What can hang from each mark:
j91: j267 j771 j972
j220: j153
j989: j824 j880 j972
j531: j153 j730
j730: j531
j972: j91 j531
j267: j91 j730
j771: j730
j153: j220
j549: j880

Each row was made from one small tree. The marks that hang from a mark follow it in brackets, in the order of their numbers. Every link used is in the known rows. Write each row's tree.
Known rows:
j220{j153}: [  0.4  -8.1 -16.2 -25.0 -18.7  -7.4  13.2 -29.4 -32.3   9.3 -28.8  -3.0
  -1.7  37.9 -21.7 -56.4 -14.1  -3.3 -12.7 -13.3  -2.8   3.3 -35.7  -7.4
  11.9]
j771{j730{j531{j153{j220}}}}: [  8.7 -11.5 -28.2  10.6 -15.0  10.3  27.7 -10.7 -11.7   9.4   5.7   3.9
 -16.1   2.3  20.0 -49.5   4.7 -16.2  -7.0 -12.4   9.2  28.3 -21.7   2.1
  35.7]
j972{j91{j771}}: [ -3.1   7.6   7.5 -17.0 -25.7 -26.0  14.6 -22.4 -31.4   0.4 -26.2 -18.8
   7.8  20.2  -9.7 -30.3 -38.8   1.7   3.1   1.8   1.9 -13.2 -39.6  -6.5
   2.9]
j972{j531}: [ -8.4  -6.6 -14.4   1.4 -22.4   4.0  16.1 -17.6 -16.6   1.7 -21.2 -22.5
  -3.4  14.1 -21.1 -36.2  -9.6   1.2 -15.1  -1.4   1.4 -15.8 -35.1   5.9
  16.1]
j972{j91 j531{j153}}: [-20.6  -5.4 -15.4   8.0 -10.5  -4.0  31.6 -27.7 -19.6  -7.5 -16.4   1.9
   8.6  13.0  -5.1 -47.3  -6.8   4.5  -9.0  -5.7  -0.6 -10.2 -38.6  15.3
  20.6]
j730{j531{j153}}: [ 11.7 -13.8 -11.9   2.4 -10.1   0.4  33.8 -32.3 -18.1  10.6 -11.1  -1.0
 -18.6   7.0  -4.3 -46.5 -14.5   5.4 -16.8 -12.4  -3.0  17.0 -15.2   2.1
  17.8]
j972{j91{j267 j771{j730}} j531{j153}}: [-21.0  23.2 -14.1  -1.2 -20.2 -29.8  30.5 -14.9 -21.9 -13.7  -7.6  -2.3
   5.6  -5.0  20.6 -14.5 -18.2  -9.2   9.2  -8.4   5.5 -15.1 -43.3 -12.9
   8.5]
j989{j824}: [  8.2 -19.6 -31.8   1.2 -29.8   3.9   5.0 -25.1 -24.2  24.9 -16.9 -21.5
 -11.7  29.2 -28.1 -51.2 -20.2  -1.8  -7.8  -3.1   1.2 -13.8 -24.5  -3.7
   5.2]
j972{j91{j267{j730{j531{j153{j220}}}} j771}}: [  6.2   1.9  10.2  -2.6   2.7 -26.1  36.9   8.6 -25.4  -6.8   4.0 -14.4
  -5.3  -3.8  23.7 -27.9  -7.2  -7.3  -0.6 -14.3 -12.8  31.5 -15.4   3.0
  13.7]
j989{j824 j880 j972{j91 j531{j153}}}: [-17.5 -23.7 -48.6  32.0 -42.5  11.3  -0.6 -31.0  -7.5  -2.9 -27.3  28.4
  -1.3  20.1 -14.0 -64.4 -18.2  -1.1  34.9   7.2   0.6 -31.9 -37.0   6.5
  17.5]
j989{j824 j972{j531{j153{j220} j730}}}: [-28.9 -27.2 -51.8  40.7 -24.6  13.5  20.0  11.9  -2.7   9.7   2.2   7.3
  -7.0  15.2  -2.1 -80.1   1.4 -18.3  15.5 -18.9   6.8   1.1 -23.7  18.4
  11.8]
j267{j91{j771}}: [ -0.2  -8.3  -9.8 -24.2 -26.6 -19.8  16.2 -20.0 -46.7   9.9 -14.3 -33.0
 -12.4  22.8 -26.3 -37.5 -41.4   4.5  -3.8  12.9  -7.3 -24.3 -32.0 -13.2
  -0.3]
j267{j91 j730{j531}}: [ 11.8 -27.0 -22.7  -2.8  -2.1  13.4  15.1 -38.5 -51.7   5.1  -9.3 -37.4
 -26.9  26.0 -13.4 -32.6 -19.9  -1.6 -24.1  21.1 -21.3  -4.8 -16.5  -4.6
  15.9]
j531{j153{j220}}: [  5.9 -20.0 -20.4   1.0 -18.8  -4.2  29.6   7.4 -17.0  16.4   5.1  -4.2
  -7.4  10.4 -10.7 -69.3   4.5  -3.7 -10.1 -23.7  -1.1  19.8 -24.2  15.9
  17.6]
j91{j267 j771 j972{j531{j153{j220} j730}}}: [-35.5  12.4  -6.4   5.9   0.4 -45.5  54.2  38.0 -10.3  -3.2  19.0 -23.5
  -5.7 -12.3  20.4 -34.7  -8.3  -3.9   7.7 -22.9   0.2  -0.3 -23.1   6.3
 -13.4]
j771{j730{j531}}: [ 13.8  -1.6 -22.4   2.7 -23.8  11.3  12.1 -38.7 -21.2   7.6 -15.7 -12.8
 -20.2  13.0   8.4 -24.9 -19.9  -9.1 -12.8   3.4   8.8   2.6 -26.5 -15.2
  25.2]
j972{j91{j267{j730}}}: [  7.4  -2.7 -10.2  -2.6 -14.7 -15.6  14.1 -17.8 -41.2  -0.9  -5.4 -28.6
  -7.8  23.8  -2.2 -27.4 -15.1  -2.0 -15.7  -3.6 -19.0  -2.9 -24.7  -1.7
   2.3]
j267{j91 j730}: [  4.7 -27.8 -34.8  -8.1 -12.4   3.3  11.1 -28.0 -59.2  10.6  -5.4 -40.6
 -20.4  33.2 -24.5 -43.8 -17.7  -3.9 -22.1  17.0 -24.9 -18.0 -24.6  -1.9
   1.5]
j972{j91{j267} j531{j153{j220} j730}}: [-38.7  -7.7 -14.2  23.1  -1.1 -13.1  46.8  13.1  -9.0 -11.6  14.8   7.6
  -1.6   8.6  16.8 -55.7   5.1  -8.7  -4.9 -27.1   3.9  13.7 -22.5  21.2
  19.5]
j989{j880}: [  7.3 -23.1 -25.9   2.9 -41.3   2.1   4.6 -28.2 -20.1   9.3 -25.4  -0.6
 -21.4  20.4 -28.8 -47.7 -22.9   1.0   0.0   3.6  -2.1 -14.7 -26.4  -4.2
   6.9]
j549{j880}: [ 21.8 -24.5 -23.2 -11.2 -34.1   2.5   9.1 -17.1 -22.6  12.4  -8.3 -10.8
 -18.1  25.2 -21.2 -48.6 -25.2  -3.0 -22.2  -3.5 -12.1  -6.1 -19.5  -6.9
   1.1]
j91{j267 j771{j730} j972{j531{j153{j220}}}}: [-16.1  25.4 -15.5  -3.8 -14.0 -40.7  37.0  33.0 -11.5  -1.5  17.0 -24.8
  -1.1 -19.2  26.3 -20.9   0.0  -8.7  16.4 -12.1   2.9  -7.7 -37.5  -7.8
   2.8]
j531{j730}: [-12.2 -16.6 -25.8   8.9 -20.4  -2.7  24.3 -22.3 -28.8  12.0 -10.9 -14.3
 -16.9  27.1 -11.4 -49.1 -25.9  -6.5 -16.8  -9.8   2.0  -3.8 -21.5   2.1
  -5.3]
j91{j972}: [  5.6   1.3 -11.6 -10.3 -19.9 -21.4  20.7 -14.0 -27.8  14.5  -6.0 -37.1
  -9.2  17.5 -11.5 -36.7 -22.5  11.7  -6.8   1.7  -6.2 -18.3 -29.5  -2.4
  -5.2]
j91{j267 j972}: [  8.8  10.0  -4.1 -11.4 -20.6 -33.7  24.2   0.0 -24.9  11.4   5.4 -39.2
 -18.4  11.5  -5.7 -27.6 -21.1  14.8  -5.9  -7.9  -9.4 -12.8 -21.7  -8.7
  -7.8]

Which tree is each row?
[-16.6 -25.2 -31.2  16.3 -10.6  -2.9  40.3   5.6 -19.5  13.5   9.8   2.5
 -13.1  15.6   0.8 -73.6  -2.0 -12.3 -11.7 -28.5   2.0  22.1 -16.2  18.3
   5.3] : j531{j153{j220} j730}
[ -7.0  -8.1 -23.6  24.1 -40.2  -0.5  -7.9 -13.1 -22.6 -21.2 -21.7  -4.0
 -10.2  15.1  -5.2 -29.2 -15.9  -3.7  20.3  10.5 -18.6 -26.5 -33.6  -1.3
  10.3] : j989{j880 j972{j91{j267{j730}} j531}}
[ -6.9  20.7  -0.5 -11.5  -7.2 -39.5  24.5  11.2 -32.3  -6.1  -6.6 -61.9
  -3.7  -5.0   1.0   1.3 -17.8   2.3  -2.1   6.4 -18.9 -26.6 -32.0 -12.1
 -21.1] : j91{j267{j730} j771 j972{j531}}
[  8.0  27.7  -8.0  -9.0 -11.9 -42.9  39.3 -10.2 -22.8   5.7   6.7 -21.1
 -19.9 -15.7  33.2  -6.3 -28.5   2.2   8.9  -6.4  -1.1  -0.8 -23.2 -27.3
  -5.5] : j91{j267 j771{j730{j531{j153}}} j972}
[  9.1 -10.4  -3.9  10.5   5.8  -7.7  33.1   0.7 -22.7  -4.2  11.6  -9.5
 -11.3   4.6  20.9 -41.6   6.8  -5.1 -12.8 -16.7 -14.8  35.8 -11.1  12.2
  25.9] : j972{j91{j267{j730{j531{j153{j220}}}}}}
[ -3.5   4.1 -21.5 -11.1  -3.7 -23.0  36.1  -1.3 -34.4   6.5  16.8 -23.0
 -15.5  -2.3  25.6 -33.2 -19.1  -6.4  12.7  13.7  -1.0  -4.0 -28.8 -12.3
  14.4] : j267{j91{j771{j730{j531{j153{j220}}}} j972}}
[  2.5  20.8  -3.9  -4.9 -16.3 -28.5  32.2 -28.1 -22.5  -5.0  -5.5   3.7
  -9.4  -4.4  32.4 -14.3 -30.4  -5.2   6.9  -8.2   5.2   8.6 -27.9 -22.6
  14.1] : j972{j91{j267 j771{j730{j531{j153}}}}}
[  2.0  -5.7 -15.9 -15.3  10.9 -27.1  38.2 -24.3 -55.3   5.6   1.7 -42.5
 -19.2   4.7   7.6 -23.2 -30.3   7.0  -3.9  22.1 -28.3 -14.5 -19.7 -10.3
 -12.5] : j267{j91{j771 j972} j730{j531{j153}}}
[-20.5  19.2 -12.0  -3.3 -25.9 -12.2  11.9 -26.9 -25.5 -13.7 -26.9 -16.2
  14.3  10.2  10.1 -10.8 -27.3 -13.4   7.5  12.4  12.7 -29.1 -54.5 -11.1
  15.2] : j972{j91{j771{j730}} j531}
[-28.1 -30.1 -57.5  42.1 -46.6  20.3  -5.9 -22.4  -6.6   2.7 -27.0  11.0
 -19.1  25.7 -20.0 -58.1 -27.5 -12.3  25.7   7.1   6.3 -35.8 -25.9  -1.1
   2.4] : j989{j824 j880 j972{j531{j730}}}
[-41.1   5.6  -0.9  11.3  -3.4 -31.7  48.1  20.0 -11.1 -15.6   6.9   1.1
   5.8   0.2  19.3 -41.6  -9.9 -10.9   6.3 -25.1   6.9  10.2 -28.1  12.1
   6.4] : j972{j91{j267 j771} j531{j153{j220} j730}}
[ -6.1  -4.9 -30.5  22.4 -28.4   2.2  -6.4 -10.3 -24.4  -5.1 -13.1 -25.2
  -1.4  23.7  -4.5 -33.9 -12.0  -6.3  12.8   4.8 -14.4 -23.9 -31.7  -1.2
   9.0] : j989{j824 j972{j91{j267{j730}} j531}}
[ 20.1   5.6   7.4 -11.2 -10.8 -20.5  18.6  -9.6 -31.8   0.9 -14.4 -40.9
 -21.4   0.1   1.1  -4.7 -27.2  -2.9 -12.8  -3.2 -14.5   9.8 -13.8 -19.3
  -2.8] : j91{j267{j730{j531}} j771}
[  6.1  25.6   6.8  -9.0 -22.8 -24.4  18.1 -26.7 -23.2  -8.5 -13.4 -12.6
 -10.8   4.4  25.3  -1.5 -37.1  -6.9   6.1   1.5  10.1  -0.4 -30.5 -27.3
  17.7] : j972{j91{j267 j771{j730{j531}}}}
[  8.8 -13.2  -9.6 -15.8  -4.3  -4.5  16.8 -29.9 -52.5   2.8 -16.5 -43.7
 -20.1  17.3 -10.5 -19.3 -34.9  -3.2 -12.7  23.1 -19.6 -10.3 -21.3 -14.1
   3.6] : j267{j91{j771} j730{j531}}
[-17.2  28.1  -4.7  -5.6 -27.2 -25.8  15.4 -12.7 -21.9 -15.0 -15.2 -18.4
   4.7   3.9  14.9  -3.1 -25.5 -11.0   8.1   2.1  10.5 -23.7 -46.6 -18.1
  12.5] : j972{j91{j267 j771{j730}} j531}
[  7.2  22.8   9.5 -24.2 -23.8 -52.9  25.1   8.1 -26.9   9.1  -1.7 -45.5
 -11.6   2.0  -3.3 -13.9 -35.5  12.8   5.3  -5.4  -8.0 -17.4 -27.3 -18.8
 -20.3] : j91{j267 j771 j972}
[-35.0 -15.3 -32.1  35.2 -40.8   8.1   3.7 -28.9 -12.7 -19.3 -28.0  20.6
  -6.7  27.1  -3.0 -49.9 -31.7  -6.2  24.1  10.4   4.4 -30.6 -36.5   5.4
  10.8] : j989{j880 j972{j91 j531{j730}}}
[-36.5  -4.2 -32.1  17.4   1.2 -17.3  48.2 -13.5 -20.8   0.8   1.7 -16.0
  -6.8   6.1   7.8 -45.0 -11.3   3.8  -8.5  -7.4  -2.3 -18.4 -27.2  11.3
 -12.7] : j91{j972{j531{j153 j730}}}
[-12.3  -2.8 -29.7  22.2 -31.0  -8.3  12.9 -11.1  -9.8   0.5  -5.4   5.8
  -0.3  14.3  -2.2 -53.1 -12.2   4.3  20.6 -12.7  -3.3 -16.7 -31.0   2.5
  15.3] : j989{j824 j972{j91{j267} j531{j153}}}
[-12.4  34.1 -10.2 -11.0 -23.8 -39.6  21.8   4.9 -21.2  -4.3  -3.1 -43.1
  -5.4  -7.8  15.3   3.8 -24.3  -3.4  10.4   4.7   3.4 -33.4 -42.8 -23.4
  -7.1] : j91{j267 j771{j730} j972{j531}}
[-13.5  -4.2 -19.4  10.1  -1.9 -12.9  31.3 -15.8 -31.6 -11.1  -3.1 -15.5
  -0.7   7.3   4.1 -31.0   2.3  -1.7 -15.3  -9.8 -19.3  -4.2 -28.9   9.4
   7.1] : j972{j91{j267{j730}} j531{j153}}
[-40.9   6.8  -3.4   5.5 -11.8 -16.7  29.2 -21.0 -24.9 -15.6 -25.8 -12.9
   9.9  17.1   2.1 -26.4 -36.1  -7.8  -0.3   2.4  10.4 -21.9 -39.9   2.3
  -0.8] : j972{j91{j771} j531{j730}}
[-14.8  18.0   2.3 -15.2 -15.9 -32.2  24.2  -3.3 -20.7  -1.1 -19.8 -45.1
   5.7   0.4  -7.6 -14.1 -28.0   9.2   4.3  10.5   0.4 -32.8 -41.9  -5.7
  -8.4] : j91{j771 j972{j531}}
[  2.1  22.8 -17.7 -17.3 -28.4 -33.3  15.9 -12.2 -34.2  11.0  -9.9 -38.9
  -4.2   6.6  10.5 -12.7 -35.6  -5.1  10.0  10.0   3.0 -28.3 -43.6 -24.7
 -12.9] : j91{j771{j730} j972}
[  1.5 -15.1 -32.1 -11.4  -3.5 -13.9  16.4 -20.9 -61.0  11.8   4.3 -57.3
 -17.6  28.9 -13.3 -35.2 -20.9   5.6 -14.4  25.4 -29.7 -31.3 -27.0  -2.8
 -10.3] : j267{j91{j972} j730}
